In the rows, zero is written as 128.
Known rows, with every step that occurs
U > M > Y: [122 140 147 122 126 146 148 148 161 114 172 124 155 103 134 127 171 135
 160  92  97 129 121 136 150 136 118 143 159 117  92 123 110  68 129 132
 105  97 143 112  85]
Y > W: [162 135 150 124 150 138 134 136 152 137 160 134 154 136 135 119 159 152
 162 111 116 129 134 124 125 101 106 123 145 139 100 116  95 136  95 124
  88  96 121  98  98]
K > W > E > B: [129 160 127 104 114 158 140 124 156 102 188 135 147 137 152 112 164 153
 163 109 129 116 135 141 144 107 115 137 178 120 138 121  89  77  79 132
 116  48 115 109  82]
E > B > T > W > K > M: [173 146 140 122  77 140 132 128 159  76 182 137 144  96 113  95 168 145
 147 118 117 122 121 131 177  44 105 114 163 106 118 140  73  18  80 115
  88  59 158 142  73]
A > W > V > B > T: [235 147 134 106 109 149 128 133 159  95 177 144 131 110 136  77 172 171
 170 116 116 148 120 109 171  77 112 132 127  97  85 127  76  61  85 113
  84  69 162 117  48]
M > Y > W > V > B > A: [204 143 149 111 118 145 151 146 158  52 142 132 150  92 131  95 177 150
 167  96  98 109 121 133 143  91 116  98 142 112  89 121 102 113 103 123
 117  69  99  94  62]
K > M: [124 144 138 131 123 152 138 143 151 133 161 127 150  92 140 133 160 148
 164 111 103 150 130 131 127 127 104 140 150 108 113 126 119  90 100 119
 108 102 129 103 109]
Z > S > M > Y > W > V > B: [155 139 146 121 132 145 141 144 144  77 161 141 132 109 157  81 191 164
 164  89 104  94 124 117 148  60 113 126 167 123  84 121  87  81 111 107
  79  80 123 117  47]
Z > S: [149 145 134 122 117 164 141 129 145 141 178 130 155 129 138 103 160 161
 174 111 113 132 130 134 109  93 106 142 157 120 103 127 125 133 109 112
  97  93 165 103  90]
T > W > E > B > V: [184 165 131 114  89 161 138 117 146  74 195 135 167 135 130 103 164 152
 160 110 128 135 128 125 155  70 111 143 204 108 129 125  80  77  64 125
 110  56 128 107  65]
Y > W > V: [199 138 156 127 150 136 134 132 142 107 167 145 150 117 125 113 164 149
 165 113 112 129 134 124 143 101 109 111 142 126 103 115 104 117  88 124
 107  85 115 105  79]
A > W > K > M: [161 142 145 130 123 135 131 160 149 124 172 129 139 103 134  97 157 148
 157 112 127 137 124 127 155 101 108 124 143 116 114 129 107  65  94 116
  95  77 142 125  94]
V > B: [149 146 116 117 109 149 143 143 166 118 161 124 143 109 155 121 158 148
 168 105 101 133 129 133 131 121 108 117 150 119  97 129 118  98 111 121
 104  85 141  92  92]
E > B: [143 149 124 117 100 154 161 132 160 119 172 130 151 119 144 122 162 158
 169 114 112 121 131 136 143 137 112 132 167 108 108 133  92  76  97 127
 109  78 161 101  76]
Z > S > M > Y > W > V: [157 135 170 129 148 148 141 138 132  99 162 144 141 112 140  88 186 161
 168  97 109 104 122 122 143  71 112 142 163 126  86 115  89 100 102 108
  83  88 127 120  56]
S > M > Y > W > V > B: [157 141 146 124 138 134 146 153 152  78 149 139 128  99 151 105 183 150
 162  95 105 105 120 118 165  99 113 112 165 127  82 119  84  61 108 118
  94  85 107 110  57]
T > W > K > B > A: [178 137 153 120  84 143 144 146 165  71 160 132 140 105 122  79 149 147
 158 115 106 149 120 149 148  51 112  90 159 108 116 137 104  81 100 119
  83  66 145 119 104]
A > W: [168 145 141 123 139 146 136 151 149 158 182 135 148 145 144 100 157 158
 167 112 125 148 124 118 141 112 111 138 147 122  97 122  93  90  95 120
  80  86 156 100  92]
S > M > Y > W > E > B > T: [154 142 166 105 106 147 147 129 155  90 163 128 143 133 152 105 187 163
 162  97 127  73 118 109 164  46 115 158 180 128 104 122  49  62  86 117
  84  63 138 122  55]
T > W > V: [188 151 148 132 140 145 127 134 148  97 179 147 150 108 119 111 155 131
 164 116 108 166 127 130 155  95 108 104 169 121 102 119 103  49  96 124
  97  83 131 115  84]
Z > S > M > Y > W: [118 132 166 127 141 146 142 142 134 129 157 132 147 138 155  93 181 161
 164  96 117  96 123 119 127  61 112 149 166 139  88 118  84 113 108 107
  67  96 138 110  79]
K > W > V > B: [171 153 120 117 133 148 131 133 158  86 172 144 123 101 146 100 165 144
 163 113 107 160 133 134 150 107 113 106 138 112 104 120 106  65  87 125
 110  67 113 106  72]
T > W > V > B: [191 156 122 122 120 142 129 137 156  74 179 145 143 102 133 101 162 136
 163 108 106 159 129 133 162  95 108  93 169 115  97 123 102  43 101 120
  95  72 128 113  73]
Z > S > M > Y > W > K > B: [117 124 160 121 108 132 155 150 143  86 148 128 122 118 155  73 182 166
 156 100 114  82 123 138 150  24 111 125 165 133  92 130  79 123 114 104
  64  70 134 134  76]
Y > W > V > B: [201 142 130 119 135 134 135 136 152  81 160 142 140 105 141 103 168 154
 163 107 107 118 135 122 148 106 107 103 143 125  95 123 103 110  94 121
 101  77 111 102  70]
K > B: [132 142 130 118 104 146 155 140 159 120 152 130 131 120 156 118 162 162
 168 121 101 147 132 138 141 106 110 132 152 104 100 133  94 126 107 121
  94  91 148  97 100]
V > B > A: [169 142 126 112  88 164 153 144 166 106 149 124 154 106 143 107 153 161
 176 102  96 133 124 130 114 116 112 112 142 100 102 132 130  93 106 121
 107  83 146  88  85]
E > B > A > W > V: [222 149 152 114  97 162 155 141 157  90 186 146 152 121 124  69 173 178
 176 112 118 133 120 125 162 130 120 136 150  76 114 135  92  37  77 122
 104  57 160 110  42]
Z > S > M > Y > W > K: [137 129 164 130 127 139 142 148 134 109 159 128 141 120 141  88 172 144
 158  92 123  77 117 131 137  39 107 127 163 152  91 120  99  96 112 108
  82  80 141 130  75]
V > B > A > W > K > M > Y: [167 147 134 115  92 146 150 177 164  76 160 116 140  85 141  84 166 145
 156  96 114 118 111 138 155  88 117 110 138  98 104 134 114  54 111 112
 109  60 131 112  80]
Y > W > K > M > S: [144 127 145 125 117 140 134 148 149 102 150 123 146  83 135  97 162 150
 158 103 131 108 131 143 123  70 100  83 135 123 120 122 121 127  99 101
 102  74 131 127 101]

Rows
[197 160 133 108  93 163 146 127 146  99 198 133 158 150 143  91 169 174
 170 109 140 122 126 114 154  98 117 164 180  98 123 127  75  97  62 123
 110  49 141 103  49] : A > W > E > B > V
[211 146 136 114  92 164 149 140 160  75 161 136 148  85 129 101 159 153
 178 105  94 137 123 135 131 129 112 105 140  87 102 131 138  79 100 119
 124  77 132  97  67] : W > V > B > A
[202 144 128 116  83 141 120 135 166  75 171 132 136 112 127  84 152 133
 152 115 116 126 119 127 162  27 103  87 150 131  94 129  97  47  98 116
  88  60 155 134  81] : V > B > T > W > K
[198 141 156 120 113 161 143 150 152 143 175 133 160 139 135  87 155 168
 173 108 116 149 118 119 128 107 114 140 139 103 106 124 105  90  89 119
  82  89 161  98  89] : B > A > W
[214 143 131 111  94 157 136 125 162  86 156 139 132  87 131 103 166 156
 171 118  96 137 123 126 152  95 110 117 136  99  89 130 105  81  95 116
 111  77 156 111  59] : W > V > B > T
[195 144 134 111 100 155 138 154 165 119 172 130 151 131 152  82 157 173
 172 102 111 139 121 119 132 109 116 126 139 101  99 132  97  73  95 116
  80  76 150  90  80] : V > B > A > W
[118 147 154 109 113 154 155 133 144  88 180 129 153 141 160  90 193 173
 167  87 130  57 129 123 142  59 116 159 202 130 112 124  71  92  95 109
  82  60 129 119  58] : Z > S > M > Y > W > E > B
[158 154 141 101  92 172 149 124 158  85 181 132 154 127 143 100 162 162
 170 103 122 121 130 140 127 104 119 132 168  99 144 125 100  72  75 129
 110  45 120 106  82] : K > W > E > B > A
[206 155 124 117 121 146 138 147 155 102 181 142 133 115 146  85 168 159
 171 108 114 141 126 120 163 118 115 118 147 106  92 126  98  54  98 117
  94  71 139 108  61] : A > W > V > B
[171 132 156 114  69 149 158 148 163  79 145 121 131  95 129  95 148 155
 167 116  99 131 123 152 132  83 112 104 139  96 116 140 130 127 108 122
 108  69 147 109  95] : W > K > B > A
[146 136 133 118  89 134 154 144 161  96 154 121 125 102 142 109 150 146
 161 119 107 124 129 152 144  81 107 103 149 116 108 135 112 122 115 122
 106  74 152 118  96] : W > K > B
[178 153 138  98  75 160 147 115 160 102 186 128 151 127 139 115 165 162
 170 112 123  98 126 125 146  82 111 152 170 108 119 131  95  82  84 121
 112  58 164 117  66] : W > E > B > T
[190 147 125 113  99 150 122 129 165 100 171 138 142 123 139  99 163 142
 158 113 104 146 123 119 155  42 106 115 153 121  86 127  73  50  94 112
  69  84 154 113  83] : V > B > T > W
[196 155 130 103  89 156 113 123 163  81 179 130 147 123 143 103 160 139
 162 104 121 126 124 121 147  40 104 114 171 128 108 123  86  60  92 115
  78  67 136 116  83] : V > B > T > W > E
[201 140 155 125  98 141 119 128 155 104 177 134 143 120 114  96 149 127
 153 119 122 138 115 131 153  23 103  94 151 137 101 123  95  62  94 121
  85  74 168 134  92] : B > T > W > K
[103 141 152 128 129 153 154 155 150 141 148 122 142 114 155 133 165 136
 167 102 108 131 115 129 136 107 112 145 170 124  89 120  96  65 123 121
  91 104 146 103  90] : S > M > Y
[200 155 139  95  90 161 138 124 159 115 195 134 146 156 142  86 170 179
 169 110 137 105 123 111 162  74 114 159 166 104 116 130  64  67  74 115
  80  48 173 122  62] : A > W > E > B > T
[225 138 145 113 113 148 140 137 159  73 151 140 152  99 131  89 166 160
 170 101  96 119 127 127 133 104 112  94 139 106 101 124 118 106  87 121
 102  76 109  97  65] : Y > W > V > B > A
[154 163 133 108 104 151 138 129 160  90 199 132 158 141 137 110 164 148
 162 103 127 114 131 131 150  84 111 125 205 124 128 129  87  45  94 123
  95  58 137 115  80] : T > W > E > B
[158 141 136 125 102 129 137 143 159  84 175 132 127 112 133  94 152 134
 151 120 114 143 129 147 161  49 108  92 167 128 108 132  87  79 107 121
  83  68 140 125 101] : T > W > K > B
[173 163 131 105 107 151 145 140 155 115 202 131 154 146 151  96 167 173
 169 105 140 103 130 122 157 118 115 149 186 108 123 131  75  67  86 120
  95  51 152 112  67] : A > W > E > B
[162 160 129 109  97 172 145 117 150  85 186 136 151 137 144 106 165 157
 162 113 132 140 133 133 146  96 116 151 169 104 134 119  89 117  53 132
 128  48 117 101  63] : K > W > E > B > V
[216 139 131 112  89 147 142 161 161  93 176 122 142 114 140  69 151 162
 168 103 117 112 118 126 143  87 112 100 140 109 104 135 121  71 104 116
  93  58 155 113  76] : V > B > A > W > K
[205 146 152 118 102 145 129 119 160  75 168 152 125 107 122  88 169 153
 160 129  97 170 122 126 177  40 112 123 148  95  95 132  58  62  82 115
  71  79 149 128  72] : K > B > T > W > V
[179 148 138 116  88 152 136 119 163 108 180 143 146 134 123  98 172 157
 159 117 115 136 122 121 165  64 110 128 167 110 101 132  59  38  83 119
  74  73 170 119  68] : E > B > T > W
[155 134 155 123 136 127 146 150 149  99 152 121 146 124 127 112 162 125
 150 107 127  90 121 147 143  69 108  92 155 154  92 113 101 137 109 127
 119  71 122 112  94] : M > Y > W > K
[204 133 148 110  88 138 141 137 161 108 169 132 117 126 139  69 159 170
 160 126 122 129 117 127 172  37 111 125 127 104  94 137  70  99  91 113
  65  61 179 133  76] : A > W > K > B > T
[179 141 144 128  88 136 141 134 149  72 164 134 137 116 122  86 155 141
 148 125 112 161 123 140 162  35 108 104 160 113 107 128  84 120  82 121
  93  67 140 118  85] : T > W > K > B > V
[157 131 153 133 130 128 128 147 145 111 159 127 145  92 126 114 159 140
 150 109 118 114 131 130 140  86 102 104 143 137 116 124 116 112  87 119
 108  83 114 121 105] : Y > W > K > M
[177 136 138 122  77 147 156 133 150  82 149 126 132 101 131 103 155 152
 159 124 106 147 125 143 147  66 107 120 143 101 108 133 111 156  88 122
 119  67 144 110  81] : W > K > B > V
[170 133 148 120 108 133 158 143 146  66 140 126 131 118 130  95 168 148
 147 116 116 117 123 145 161  41 113 115 143 123  93 120  77 186  88 123
 118  63 114 105  77] : M > Y > W > K > B > V
[204 150 159 107 110 167 136 143 153 124 183 126 164 140 140  93 150 166
 179  99 130 129 122 118 120  96 114 142 161 111 126 124 117  97  91 118
  96  70 140 101  90] : B > A > W > E
[119 144 140 130 112 142 150 159 150  97 151 113 143  74 130 133 161 122
 154 110 117 125 118 152 146  99 107 114 153 121 108 124 123  84 120 120
 133  76 130 116 101] : W > K > M > Y
[170 138 120 114  77 147 122 142 168  67 165 126 134  69 134  75 165 145
 157 106 122 127 122 137 146  17 101  72 144 104 112 131  97  42  99  88
  81  58 165 142  87] : V > B > T > W > K > M > S
[178 132 146 113  74 145 148 132 163  92 146 127 119 102 134  99 155 146
 161 126 107 129 121 139 158  42 107 114 126 109  99 137  95 120 101 116
  96  70 176 128  85] : W > K > B > T
[198 138 145 121  92 143 150 144 146  97 169 131 127 128 135  70 157 166
 159 124 123 151 120 129 170  62 112 129 138  97 102 131  80 141  80 118
  93  60 155 115  72] : A > W > K > B > V
[170 147 142 126 145 151 136 127 147 108 174 147 132 106 132 109 159 140
 165 119 110 172 132 135 150 112 112 118 133 113 112 114 104  89  80 131
 115  71 120 110  87] : K > W > V
[138 150 154 105 104 159 156 145 156  70 156 122 165 103 139 109 183 162
 160  91 118  82 127 138 141  98 117 140 172 101 131 127  94 101  86 119
 123  56  94 100  76] : K > M > Y > W > E > B > A
